Every row comes from one small tree of marks. Brackets hold a mark, then the marks that hang from it, in alphabetical order. Every link used is in the known rows. Which tree was each row made from?
Known rows
[zoke zenomul]: [ 1.05 -1.61 -1.64 -4.46 -0.35  1.82 -2.03 -1.97 -1.20  0.16 -0.20  1.11
  1.26  3.07  0.17 -1.66 -5.98  4.12  1.38  1.39 -2.65 -1.39]
[figo [pagofiz zoke] zenomul]: [-4.81  0.01  0.67 -0.39  0.70 -0.41 -1.53  3.37  1.33  0.56 -4.04  1.57
  0.10  2.59  3.06  2.89 -1.56  4.26 -0.27 -2.40 -3.28  3.73]
[zoke tobad zenomul]: [ 4.54 -0.12 -3.28 -3.87 -1.27  1.54 -1.53 -3.91 -1.32  1.02 -1.59  0.75
  1.98  3.26  2.43 -3.35 -4.96  2.79  1.15  2.47 -3.28 -2.31]
[zoke [tobad figo] [zenomul vodafo]]: [ 6.01  1.70 -5.43 -2.77 -3.55 -0.14  1.01 -4.93 -0.25  1.51 -0.85 -1.05
  2.93  0.54  2.05 -4.72 -2.08  0.44 -2.35  1.26  1.20 -4.89]
[tobad [figo pagofiz] [zoke [zenomul vodafo]]]: [ 0.67  1.60 -3.51 -0.51 -5.20 -0.21  2.01 -2.98  0.79  2.29  0.52 -4.26
  3.32 -0.94  2.04 -3.60 -1.59  1.65 -3.18 -1.67 -0.50 -2.26]
[pagofiz [duvev vefu] [figo tobad zenomul] zoke]: [-0.85 -3.40  1.13  4.12  3.29  1.15 -3.44  6.11 -2.13  0.90 -7.53  4.08
 -0.38  1.58 -1.41  6.46  0.92  2.96  2.97 -3.52 -3.30  2.46]
[figo [pagofiz duvev] [tobad [zoke zenomul]]]: [-0.99 -1.94 -2.64  1.10 -2.56  1.54 -2.50  1.26 -0.28  3.90 -0.77 -1.98
  0.80 -0.65 -0.13  0.52 -1.78  3.84  1.83 -2.03 -4.29  3.09]
[pagofiz figo [zoke zenomul]]: [ 2.27 -1.16  1.28 -0.15  0.79  1.90 -1.25  0.32 -3.07  1.91 -0.43  2.36
 -1.33  3.17  0.00  2.22 -2.59  2.68  4.38 -0.32 -2.30 -1.34]
[zenomul vodafo]: [ 0.31 -0.91 -1.60 -3.79 -0.47  0.46 -0.77  1.20  0.60  0.38 -2.11  0.87
  2.75  1.39  1.75 -2.38 -2.65  2.31 -2.11  2.29  0.64 -0.47]
[tobad zoke]: [ 1.49 -1.83  0.87 -2.02 -0.31  1.75 -1.72 -0.02 -1.71  0.45 -0.77 -0.41
  4.67  1.31  1.95 -2.78 -4.18  2.80 -1.78  3.52 -3.97  2.17]
[zenomul vodafo [zoke [tobad [figo [pagofiz [duvev vefu]]]]]]: [ 0.98  1.90 -4.84 -0.71 -3.74 -1.27  0.96  0.18 -0.21  1.81 -4.97 -3.99
  0.16 -1.43  3.80 -4.33  3.60  1.46 -2.38 -0.83  0.14  0.35]
[zenomul vodafo zoke]: [ 0.36  0.20 -0.55 -6.59 -0.98 -0.83 -0.35  3.20  1.14 -0.17 -0.87 -1.52
  2.75  1.07  2.72 -3.46 -1.16  0.60 -2.34  1.05  1.41  0.62]
[zenomul vodafo [zoke [tobad [figo [pagofiz duvev]]]]]: [ 0.91  2.27 -4.68 -1.70 -4.38 -1.66  0.32  0.87  0.98  2.49 -1.80 -4.20
 -1.05 -2.70  2.92 -4.70  3.16  0.06 -2.44 -0.08  1.61  0.99]
[pagofiz figo [zoke tobad zenomul]]: [ 5.41  0.17 -0.47  0.70  0.00  1.27 -0.83 -1.55 -3.12  2.80 -1.70  1.77
 -0.72  3.25  2.63  0.85 -1.42  1.28  4.01  0.94 -3.15 -2.08]
[vodafo [zenomul [zoke [tobad [figo pagofiz]]]]]: [ 1.34  1.62 -0.75 -1.70 -3.67 -3.39  1.75 -1.96  0.52  0.59  0.55 -2.44
  2.02  0.37  2.91 -3.95  1.35  3.10 -2.31 -1.30 -0.67 -0.68]
[figo tobad]: [ 0.44 -3.40 -0.11 -1.56  0.38  0.50 -2.98  1.41 -0.15  0.58 -1.80  3.22
  3.81  1.66  0.85  0.22 -2.64  3.88 -1.91  0.76 -2.16  1.22]
[vodafo [zenomul [zoke tobad]]]: [ 3.64  0.37  0.05 -5.01 -0.64 -2.09 -0.04  0.40 -0.26 -0.26 -0.07 -0.84
  2.86  2.84  2.50 -3.86 -1.06  2.15 -0.20  2.03 -1.21  0.19]
[figo [pagofiz [duvev vefu] zoke] tobad [zenomul vodafo]]: [-4.57 -0.72 -2.86  2.15  1.01 -0.65 -1.91  7.02  1.67  2.51 -8.44  0.92
  0.27  0.79  1.98  5.42  2.99  3.60 -0.19 -5.06 -1.18  4.19]
[figo zenomul]: [-1.99 -1.63  0.20 -3.63  0.79  0.30 -2.74  1.11  0.83 -2.04 -3.25  2.06
  2.48  2.28  0.90 -0.52 -5.36  3.64 -1.38  0.09 -2.47  0.06]
[zenomul vodafo [zoke tobad]]: [ 3.70  1.68 -2.32 -5.78 -1.70 -1.58  0.32  1.22  0.69  0.54 -1.98 -1.90
  3.11  1.43  4.91 -4.82  0.11 -0.91 -2.71  2.37  0.49 -0.11]

Which tree is each row?
[ 3.48  1.67 -4.02 -1.98 -2.04 -1.85  0.34 -1.87  1.68 -0.69 -3.91 -0.33
  4.12 -0.01  2.65 -3.45 -1.35  0.13 -5.03  0.00  1.43 -3.14]
[zoke [tobad [figo [zenomul vodafo]]]]
[-0.46 -1.91 -0.77  3.52  2.42  0.18 -2.08  7.25 -0.55  1.27 -7.97  2.67
  0.03  0.73 -0.67  5.90  2.76  1.49  1.59 -3.97 -0.07  0.91]
[pagofiz [duvev vefu] [figo tobad [zenomul vodafo]] zoke]
[-2.11  3.01 -4.15 -3.45 -2.49 -2.46 -0.41  4.25  3.03  1.17 -5.17 -3.67
 -1.20 -0.83  3.52 -2.67  1.68  0.40 -0.85 -2.28  0.00  2.20]
[figo [pagofiz duvev] [zenomul vodafo [zoke tobad]]]
[-0.12  1.64 -1.00 -5.74 -1.83 -2.66  0.25  1.99  2.33 -2.18 -1.75 -1.99
  3.57 -0.96  1.12 -2.96 -1.20 -0.72 -5.19 -2.03  2.60 -1.20]
[tobad [figo [zenomul vodafo zoke]]]
[ 3.20 -1.64 -2.39  1.44 -1.78  1.23 -1.31  2.68 -1.34  3.80 -1.13 -1.46
  1.16 -1.37 -2.02  0.47 -0.12  0.32  2.30 -1.64 -0.13 -1.08]
[pagofiz duvev [figo [tobad [zoke [zenomul vodafo]]]]]
[-0.67  0.42 -4.79  1.48 -1.75  1.59  0.31  0.36 -1.39  3.56 -3.36 -1.67
 -2.55  0.12  0.58  1.40  1.41  3.40  1.77 -2.18  0.10  0.38]
[tobad [figo [pagofiz [duvev vefu] [zoke [zenomul vodafo]]]]]
[-2.15  2.30 -0.82 -3.88 -2.03 -2.98 -0.20  1.51  2.46 -0.66 -4.08 -1.95
  2.00  1.49  5.23 -2.91 -0.80  1.96 -2.02 -2.41 -3.73  1.43]
[figo pagofiz [zenomul [zoke tobad]]]
[ 3.17  0.87 -4.43  1.47  0.14  0.37 -1.01  1.21 -1.22  0.86 -7.03 -0.31
  0.98  0.38  2.04  0.42  1.28  0.52 -1.68  0.44  0.05  0.39]
[pagofiz [duvev vefu] [zoke [tobad [figo [zenomul vodafo]]]]]
[ 1.69  2.04 -2.09 -2.28 -1.02 -1.68 -0.77  4.27  0.74  0.37 -4.80 -1.84
 -0.99 -0.87  1.27 -2.22  1.20 -1.80  1.14 -1.39  1.32 -0.94]
[pagofiz duvev [figo [zenomul vodafo [zoke tobad]]]]
[ 2.95 -2.06 -1.06 -2.03 -1.15  1.23 -1.82 -0.48 -0.97  1.48  0.14 -0.38
  5.74  1.47  0.69 -0.62 -4.12  2.27 -0.75 -0.14 -4.24  0.57]
[figo [tobad [zoke zenomul]]]
[ 0.78  1.08 -2.65 -0.64 -3.48 -1.99 -0.08  0.05 -0.07  1.58  0.03 -3.06
 -1.32 -1.13  0.61 -3.49  2.06  2.75  0.53 -0.70  0.09  1.45]
[vodafo [zenomul [zoke [tobad [figo [pagofiz duvev]]]]]]
[ 1.44  0.55 -1.67 -1.61 -2.30 -1.02  0.58  0.09  1.32 -1.01 -1.95 -2.58
  6.04 -1.22  1.06 -2.80 -2.51 -0.04 -5.91 -0.49  0.69 -1.14]
[tobad [figo [zenomul vodafo]] zoke]
[-1.13 -1.78 -1.54  1.06  0.67 -0.78 -2.64  5.91  1.42  1.08 -5.36  2.20
 -0.06 -1.09 -2.16  2.63  0.48  1.17  0.24 -3.69  1.54 -0.75]
[pagofiz duvev [figo tobad [zenomul vodafo]]]
[ 0.06 -1.01  0.55  1.55  1.71 -1.90 -0.97  6.27  1.31  0.96 -4.61  3.16
  2.28  0.85  0.60  4.85  1.73  0.20 -1.07 -4.28  1.09 -0.09]
[pagofiz [figo tobad [zenomul vodafo]] zoke]
[-4.39  1.16 -1.69 -4.03 -1.54 -4.44  0.05  6.06  5.50 -0.06 -3.97 -1.27
  3.57  0.12  3.31  0.39  1.53  0.96 -4.36 -6.39  0.29  1.47]
[figo pagofiz tobad [zenomul vodafo zoke]]
[ 2.39 -1.42 -2.29  1.95  0.31  1.24 -2.21  4.86 -1.54  4.47 -2.00  1.67
 -2.34  0.00 -1.94  4.32  1.86  0.55  4.56 -2.25  1.30 -0.03]
[pagofiz duvev [figo tobad] [zoke [zenomul vodafo]]]
[ 4.01 -0.94 -1.01  0.44 -1.94 -0.43  0.50  0.95 -0.43  2.55 -0.83 -0.88
  4.63  0.03  0.36 -0.26 -0.91  0.21 -0.31 -2.47 -0.45 -2.98]
[pagofiz [figo [tobad [zoke [zenomul vodafo]]]]]
[ 0.71 -0.90  0.28 -0.85 -1.39  0.13 -0.98 -1.16 -0.38 -1.52 -1.48 -1.09
  5.44 -0.56  0.37 -2.23 -4.50  1.46 -4.75  0.10 -2.54  0.07]
[tobad [figo zenomul] zoke]
[ 1.92  2.31 -2.26 -6.19 -1.14 -2.97 -0.23  2.41  2.44 -1.00 -4.07 -2.09
  3.66  1.30  4.47 -3.81 -0.77 -1.18 -3.51 -0.52  0.29 -0.63]
[figo [zenomul vodafo [zoke tobad]]]
[ 3.54 -0.64 -3.04 -2.45 -2.29 -0.14 -0.33  0.75  0.50  2.39 -0.49 -1.41
  5.99  0.77  1.25 -1.16 -2.34  0.57 -2.26 -0.48 -1.09 -0.63]
[figo [tobad [zoke [zenomul vodafo]]]]
[ 1.90  2.73 -4.41 -1.03 -2.18 -0.55  1.03 -0.56  0.53  4.55 -2.37 -1.02
 -0.28  2.60  5.66 -0.31  0.58  1.69  0.76 -0.56 -1.39 -0.23]
[figo [pagofiz [zoke tobad [zenomul vodafo]]]]
[ 0.94  0.48 -2.34  0.10 -2.74 -1.78  0.69 -0.93 -1.24  0.87 -2.85 -2.64
 -0.30 -0.08  1.19 -3.19  2.56  4.15  0.46 -1.26 -1.21  0.58]
[vodafo [zenomul [zoke [tobad [figo [pagofiz [duvev vefu]]]]]]]
[ 3.14  0.14 -2.42 -3.95 -2.04  0.88  0.26 -0.79 -0.51  1.20  0.09 -2.50
  4.37  1.51  1.72 -3.23 -3.88  1.05 -0.73  1.52 -1.21 -1.28]
[tobad [zoke [zenomul vodafo]]]
[-4.14  1.92 -2.90 -2.56 -3.14 -2.30 -0.21  3.97  3.05 -0.18 -2.69 -3.80
 -1.02 -2.90 -0.09 -1.90  1.43  0.74 -2.53 -4.17  2.19  1.71]
[tobad [figo [pagofiz duvev] [zenomul vodafo zoke]]]
